Each row comes from the steps of one path. Every step used is in the known rows, and no mark comes twice. Write the path behind each row, first mark first.
Known rows:
gidol-fivo-lebimo: [  1  -2   8  -9 -17  21  -8  -2   9 -10   2  -5  -1   1 -11 -12  11   8
  15   6  -3 -10  15   0  -2]
vuli-ridutef-fivo: [ -2  -3  -5   0 -13   4 -18   0   1   2   3   7   4  -4   2  -3   1 -11
  17  11   9   6 -10  10  21]
ridutef-vuli: [ 10  20   0   5  -4   8 -14   3   5  -4  -1   4   1   4   7   8  -7  -2
   6   6  -1   7  -2  15   9]
ridutef-fivo-lebimo: [  3 -13 -23  -6 -16   8  -7  -3   5   0   4  -4  -9  -8  -2   5   9   4
  18   8  -7   0  11  -1  11]
gidol-vuli: [  0  -3  -6  -3  -1   9  -3  -9   9 -13  -4   8  -2  -4   2   5  -1  -3
   9  14  -1  -2  11 -10  -2]
mubiv-gidol-fivo-ridutef: [ -1  25  28  14   7  25  -4   2  -7  -9   4  -7   1  11  -1 -10 -10  -3
   8  19  11  11 -12   0   0]
mubiv-gidol-vuli: [ -4  14   5   3   0  16   3  -2   7  -1  -6  10   0  -3  -3   0  -8  -6
  15  17  -5   6   3   2 -10]
vuli-fivo-gidol-lebimo: [  3  -5  18 -10   5 -16  -1  10  -1  23   5  -2   0   6   8 -14   2   6
 -17 -17   3  -7   0   6  -4]
fivo-vuli-gidol-lebimo: [  1 -12  16   4  27   4   7  15   2   7   5   4   0   3 -12  -7  -1 -10
 -27  -4   1  -1 -12  27  -3]
mubiv-gidol-lebimo-vuli-fivo-ridutef: [ -8  15  14  25  20  -8  17  12 -25  13  -4 -13   6  27   9  -4 -20   0
 -12   1   6  12 -16  -7  -8]
ridutef-vuli-fivo-gidol: [ 20  11   6 -10  -9 -15 -16  -2   6   9   4   2  -3   5  20  -2  -2   6
 -18 -18   4  -4   4   6   0]
vuli-gidol-fivo-lebimo: [ 13 -13   6  -3 -12  26  -3  -5   1 -11   4  -4  -7  -4 -19  -8  23   9
  -4   1  -5 -16   8  -2  -8]
lebimo-vuli: [ -7   2 -11  11   7  -7   9  -3   8 -17  -2  -7   5   4  -7   7  -2  -2
   5  -2   3   0   1  -4  -1]
gidol-lebimo: [-8  1 13  1 11  2  3 14  0 12  1  0  4  1 -6 -6 -1 -1  5  3  0  4 -6 13
  3]
mubiv-gidol-vuli-fivo-ridutef: [  0  16  10  12  10   3   7  -5 -16   5  -8   3  -3  12  19  -1 -17  -2
  -5  14   7  10  -1 -12  -9]
ridutef-vuli-gidol-fivo-lebimo: [ 24  -3   6   0 -17  29 -15  -2  -1 -10   3  -5  -7   5 -13  -1  16   8
 -10   4  -7 -14   4  -4  -2]
mubiv-gidol-vuli-lebimo: [  2  15   2   2   5  26  13 -19   3   4   3   8  -1 -16  -3   3   0   4
   5  19 -15   0   3 -11 -21]
lebimo-vuli-fivo-ridutef: [ -3   7  -2  20  15 -13  13  -6 -15 -10  -4 -10   1  18  16   4 -13   1
 -13  -2  13   6  -5 -17  -2]
ridutef-fivo: [  8  -3 -19   7  -4   5  -8  -3  11  -2   7   2  -5  -8   4   4  -1  -6
   9  12   6   4   3   5  18]
vuli-ridutef-fivo-gidol: [  4  -7   3 -16 -18  -6 -26  -3   4   1  12   2  -1  -8   2  -3  11  -6
   6  -3   7  -1  -9   0  18]
lebimo-vuli-fivo: [  0   0 -10  13   6 -16  15  -4   6  -4  -6  -2   6  11   9  -4  -9   2
 -12 -12   7  -5   8  -2  -8]
ridutef-fivo-gidol-lebimo: [  7 -11   2  -7  -3  -6 -15  12   3  17  15  -7  -5  -1   0  -2   6   0
  -6  -2   3  -2  -5  -1  15]
fivo-lebimo: [ -8  -3  -6 -11  -7   8   2  -1   3  -3  -4   0  -4  -8  -7   1  11   8
  20   0 -10   0  13   9  -2]
lebimo-vuli-gidol-mubiv: [ -6 -10 -22   4  14 -17  21   2  -3 -13 -11   4  -6 -24 -11  20   6   0
  -8 -15  -6   8  -6   1   1]
fivo-gidol: [  1   1   6 -18  -1  -9  -8  -5  11  -6   8   1  -4 -11   0  -1  11   3
   2 -11   1  -2   2   7   2]
gidol-vuli-fivo-lebimo: [  1 -11 -11 -10 -14   1   4  -9  -1   3 -10   5  -5   1   9  -5   3   9
   3   2  -8 -11  24 -12 -11]

Which path is each row?
[-21   1  18   4   3  -7  -2  14 -13   1  -5  -3  17  16 -12  -5  -3  -7
  10  -3   4   0 -16   3   3] => gidol-lebimo-vuli-ridutef
[ -7 -17 -27  -4   6 -14  20   2  -7 -11 -11   0  -9 -23 -15  21  13   7
  -1 -16 -15   4   2  -3  -2] => fivo-lebimo-vuli-gidol-mubiv
[  7  -2 -15   1  12  14   4 -16  19  -2  17   3  -2 -18   6   1  -7  -6
  -9  13   1   0   3  11   2] => ridutef-fivo-vuli-lebimo
[  4 -10  12   8  18   6   9  12  -9  12   2   1  -3  -1 -14  -2  11   1
 -18  -4  -4  -1 -14  11  -4] => vuli-gidol-lebimo
[ -2  -5   0  15  11 -16  16   9  -2  12  -4  -7  10  20   5  -9 -11   3
 -15 -11   5  -6   1  -2  -7] => gidol-lebimo-vuli-fivo
[-13  11  11  18  15  -2  13  18  -3   8  -1 -10  11  15 -14  -2 -12  -3
   5   1  -5   7 -12   7  -8] => mubiv-gidol-lebimo-vuli
[-16  11  20   0 -18  16  -7   6  -6  -7  -5  -6  16  15 -21 -13   1  -2
  24   2  -3  -4  -4   0  -9] => mubiv-gidol-fivo-lebimo-vuli-ridutef
[ -1   1  -3  -6 -12   6   8  -3  -3  12 -11   6  -3   3   5  -8  -2   8
   9   2 -13  -4  19  -2 -18] => mubiv-gidol-vuli-fivo-lebimo
[ 13 -25 -29  13  -3   4   6  -6  -4 -11   3 -11 -11   0 -18  14  17   3
 -13  -4  -8  -8   1 -18  -1] => ridutef-fivo-lebimo-vuli-gidol
[ -3  -3  19 -13   5  -7  -5  12   1  13   9  -4   0   0  -4  -6   7   4
  -4 -10   0  -2  -5   8   3] => fivo-gidol-lebimo
[ -6  -3  16 -23 -16  -1 -21  -8  -1  -8  -1  10   3  -2  -1  -3   8  -6
  10   0   2  -5  -2  -9   2] => fivo-gidol-vuli-ridutef
[ -6 -11 -11 -11 -23   8 -16   1  -5   5   1   1   0  -5  -4  -1  10  -1
  26   8  -5   1   2   4  14] => vuli-ridutef-fivo-lebimo
[ -5   3   7  20  19 -14  13   6 -23   4  -3 -13   4  27  12   0 -15   2
 -18  -1  11   5  -9 -18  -1] => gidol-lebimo-vuli-fivo-ridutef
[  3  11   3   7   0   4   8  -4   5  12 -10  12   2   3  13 -10 -14  -2
  -3   7   0   0   9   4 -15] => mubiv-gidol-vuli-fivo
[ -4   7   1  -5  19  13  12 -15  18  -5  10   8   3 -18   2  -3  -4  -3
  -7   4  -2  -1   4  18  -9] => fivo-vuli-lebimo
[-15  15  21  -6  -9  14  -8   2  -4   1 -10  16  10   1  -5  -7  -5 -12
  23  14  -2   7  -8   8  -6] => mubiv-gidol-vuli-ridutef
[ 14   5  17  -6  -2 -13 -13  14  -3  25   6  -3   1  15  13  -7  -4   5
 -22 -15   1  -4  -4   6   1] => ridutef-vuli-fivo-gidol-lebimo
[ -7  -8 -12  -8  23 -12  14   6   9  -9  -7  16  -7 -29  -4  10  -2  -9
 -13 -11  -1  11  -4  34   6] => fivo-vuli-gidol-mubiv
[  6  -3  -6   2  -2  -3   5 -11   7   1  -9  12  -1   2  16  -5  -7   0
  -8   3   5  -7  15  -8  -9] => gidol-vuli-fivo
[ 16  -9   5  18   3  17   2  -7   8 -24   6  -8  -1   7 -20  -5  10   0
 -21  -1   8 -15  -4 -14  -7] => lebimo-vuli-gidol-fivo
[  1  -8 -23 -20  -7 -22  -7   1  10   3   4   6 -12 -32   8  15   4   0
   9  -9  -1  10   4   4  23] => ridutef-fivo-gidol-mubiv
[ 12  25   2   9   8  21  -2 -14 -15  -2   8  -5  -5  -5  13  16  -5   8
  -7  15  -6  10 -11 -15  -1] => fivo-ridutef-vuli-lebimo
[ -5  -6   6   1   8 -15   2  10   1  -1   6 -15   5  12 -11   2   2   2
  -7 -13   0  -6  -5 -12  -1] => fivo-gidol-lebimo-vuli
[  2  -9  -6  -9 -16 -15 -21  -4   4  -7  10  -6   2   3  -2   3   6  -7
   2  -8   8  -4  -8 -12  15] => lebimo-vuli-ridutef-fivo-gidol
[  2   3   2   7   6  -2   4 -11 -14  -6  -6   1  -4  12  23   3 -12  -1
 -10  12  10   4   3 -21  -3] => gidol-vuli-fivo-ridutef
[ 15  17  -3   7  -4  -4  -5   1   4   9  -5   6   2   8  21  -2 -13   2
 -12  -5   4   2   4  14   2] => ridutef-vuli-fivo
[ -9  -6 -16   1  -4  -2   9  -3   3 -16  -4 -12   2   4 -12   7   6   7
  14  -4  -8  -5  10  -9  -6] => fivo-lebimo-vuli
[ -6  -4  -6  -8 -27  17 -16   0  -7   9  -4   5   1   0  -6  -1   3  -5
  29  19 -11   2   3  -4   4] => mubiv-gidol-vuli-ridutef-fivo-lebimo
[ -9  -9 -21 -16 -12 -30 -10   2   1  -4   0   2  -1 -19   2  15   2  -4
  13 -13   3   9  -5  -5  22] => lebimo-vuli-ridutef-fivo-gidol-mubiv
[ -5  -4 -17 -14   2 -40  11   0   6   0  -6   3  -3 -17  12   8  -2   7
  -6 -28   1   2   7  -1   2] => lebimo-vuli-fivo-gidol-mubiv
